What can hang from each mark:
q379: q562 q670
q547: q5 q379 q562 q868
q868: q379 q547 q562 q670
q670: q379 q547 q868
q5: q379 q670 q868
q562: q547

Each row was made from one small tree. Brackets hold a mark, then the marks that hang from it, in the order of their numbers. Every link used is in the known rows. Write each row's tree.
(in the rows, 128 means zero)
Known rows:
[q547 [q379 [q670 q868]] q562]: [103 117 157 131 118 167 123 117 200 121 112 112  96 164  85 190 146 186
 120  92 141 164  89 134 117]
[q547 q379 q562 q868]: [131 112 153 139 111 190 118  97 193 121  90 117 100 164 121 181 139 193
 122 107 154 171  70 179 119]
[q5 [q670 q379] [q868 q547 q562]]: [ 93 160 129 125 150 158 116 137 130 157 140 105 123 180 124 223 135 223
 132 126 146 106 149 102  96]
[q670 [q547 [q5 q379]] [q868 q562]]: [126  66 174 145 126 193 140 114 210 136 117 151 102 185  35 211 162 163
 131  71 130 117 137 122 135]
[q5 [q670 q547 [q868 [q379 q562]]]]: [118 139 136 127 114 157 122 127 185 128 133 136 120 159 112 200 132 166
 111 125 123 131 135 106 126]
[q547 [q379 q562] q868]: [136 120 141 137 149 186 110 107 183 113 110 105 110 131 157 202 142 185
 121 105 132 153 107 174 121]
[q547 [q5 [q670 q868]]]: [ 99 126 150 131 129 162 111 130 166 148 137 121 124 164  76 159 132 134
 114 114 116 125 123 122 124]
[q562 [q547 q379 q868]]: [130 117 139 126 155 159 101 103 170 140  97 114 141 140 151 199 118 156
 118 151 119 112 109 162 103]
[q379 q670]: [ 87 152 126 114 114 124 117 136 142 110 133 105 122 140 106 154 132 142
 112 115 118 124 129 109 117]
[q547 q562]: [118 115 137 129 102 138 140 112 142 136 124 142 107 142  94 135 136 153
 131 111 158 158  81 134 135]
[q5 [q868 q547]]: [105 133 122 125 137 147 110 127 115 143 113 129 130 124 108 185 133 179
 147 132 148  86 147 117 109]
[q547 q5 q379 [q868 q562 q670]]: [102  97 161 138 125 197 111 109 227 139 110  96 111 184  93 207 149 202
 133 126 133 145 118 166 106]
[q5 q670 [q868 q379 q547]]: [ 89 173 118 120 129 133 102 135 125 152 128 121 138 151 143 218 122 215
 138 152 136  96 152 102  95]
[q562 [q547 q5]]: [109 103 145 124 151 135 113 105 149 165 120 128 146 136  98 174 122 125
 124 145 118 102 112 137 118]
[q379 [q670 [q868 [q547 q5 q562]]]]: [ 80 122 146 121 109 156 108 137 193 115 118 116 109 149  42 192 150 157
 123 100 128 111 118 101 117]
[q670 q868]: [137 112 136 135 129 169 120 151 174 114 119 139 110 142  87 153 140 130
 133 113 120 116 134 114 130]
[q868 [q547 q5 q379 q562]]: [107  87 167 137 136 142 117  91 184 161 101 119 130 131  75 189 150 170
 141 116 156 130 101 145 117]
[q562 [q547 [q868 q379 q670]]]: [118 123 125 118 124 141 106 118 177 136 106 123 141 131 138 208 117 168
 130 180 117 100 116 135 105]
[q379 [q562 [q547 q5]] [q670 q868]]: [ 74 117 139 115 147 167 107 128 195 125 143 117 105 129  58 242 150 166
 114  89 115 114 108 108 124]
[q547 [q5 [q379 q562]]]: [105 105 157 136 161 140 129 110 133 146 144 120 123 116 109 189 141 157
 127  76 114 131 116 141 134]
[q5 [q379 q562 [q670 q868]]]: [ 94 136 137 122 159 138 124 135 138 101 149 112 106 104 135 230 141 185
 118  57 103 127 122 114 125]
[q5 q868]: [110 141 120 127 133 157 119 135 106 136 124 129 120 139 119 164 127 170
 138 124 137 105 143 122 116]
[q5 [q868 [q670 [q547 [q379 q562]]]]]: [ 97 130 119 121 121 166 119 120 147 136 124 117 117 119 111 212 129 202
 134 144 143 109 148 114 113]

Write each row's tree:
[ 92 110 153 127 146 120 111 111 148 144 117 112 143 111  92 197 142 157
 134 107 126  95 131 123 113] | [q868 [q547 [q5 [q379 q670]]]]
[156  93 161 144 147 165 151 103 174 135 122 110 118 125 103 204 153 158
 111 106 128 137 133 127 144] | [q670 [q379 q562] q547]
[ 77 120 137 119 135 161 110 135 194 111 141 115 100 117  56 229 161 173
 123  79 129 119 120 102 128] | [q379 q562 [q670 [q868 [q547 q5]]]]
[101 101 155 135 137 199 102 103 222 132 114  90 112 131 106 228 147 198
 122 120 127 146 107 168 117] | [q547 q5 [q379 q562] [q868 q670]]
[104 141 137 122 151 153 123 116 149 119 151 127 115 121 145 244 127 188
  99  72 112 131 124 113 126] | [q5 [q379 q562] [q670 q547 q868]]
[107 147 129 122 139 156 111 138 171 137 142 125 120 181 127 184 124 165
 115 125 123 131 127 113 109] | [q5 [q670 [q868 [q562 [q547 q379]]]]]
[104 110 146 128 155 143 127 109 166 167 139 127 127 191 114 187 137 173
 133 121 137 134 119 138 110] | [q868 [q562 [q547 [q5 q670] q379]]]
[ 90 111 146 134 122 158 127 130 163 160 134 126 116 171  72 194 147 196
 154 128 134 115 143 120 116] | [q547 [q5 [q868 q379 q562 q670]]]
[ 90 155 127 123 126 172 122 113 139 153 136 123 117 199 126 210 127 214
 118 119 151 128 146 118 103] | [q5 [q670 [q547 q379]] [q868 q562]]
[ 87 137 111 116 120 143 107 134 134 140 118 118 130 107 106 201 127 195
 149 161 147  81 152 101 101] | [q5 [q868 q547 q670]]
[ 99 141 128 127 124 155 125 130 140 131 128 127 112 144 110 224 145 211
 141 114 133 111 147 111 118] | [q5 [q868 [q379 q562 [q670 q547]]]]
[120 100 145 134 151 129 129 111 173 149 120 125 126 157 120 187 155 187
 157 117 159 126 138 133 108] | [q868 [q547 q379] q562]
[ 86 103 161 134 122 118 131 124 203 153 126 125 124 186  66 225 173 212
 167 114 142 112 144 109 107] | [q868 [q379 q670] [q547 q5] q562]
[ 85 101 159 127 128 126 120  99 159 149 115 122 127 120  68 202 147 174
 136  96 147 116  98 128 118] | [q868 [q547 [q5 [q379 q670]] q562]]
[114 104 135 128  86 125 154 126 209 138 134 137 116 173 105 206 151 215
 160 163 144 135 154 101 117] | [q868 q379 q562 [q670 q547]]
[126 103 144 138 129 108 141 127 178 150 123 145 127 167 115 199 164 205
 178 133 152 116 147 116 113] | [q868 q379 q547 q562]
[134  61 181 150 129 209 134 107 240 143 106 140 103 199  34 206 166 164
 131  87 135 131 139 133 130] | [q670 [q547 q5 q379] [q868 q562]]
[ 88  96 162 132 147 140 121 107 194 156 123 110 124 175  75 207 165 191
 149 102 151 122 134 130 106] | [q868 [q547 q5 [q379 q670]] q562]
[ 98 126 152 127 117 147 127 105 178 127 116 106 105 157 105 177 141 184
 118 100 145 170  86 140 117] | [q547 [q379 q670] q562]
[115  94 169 146  87 187 125 103 204 142  98 137 101 184  55 189 154 189
 138 106 148 154  69 166 131] | [q547 q5 q562 [q868 q379]]
[102  91 155 131 118 134 121  99 166 158 109 134 128 126  56 171 148 156
 142 118 160 119  98 131 125] | [q868 [q547 q5 q562]]
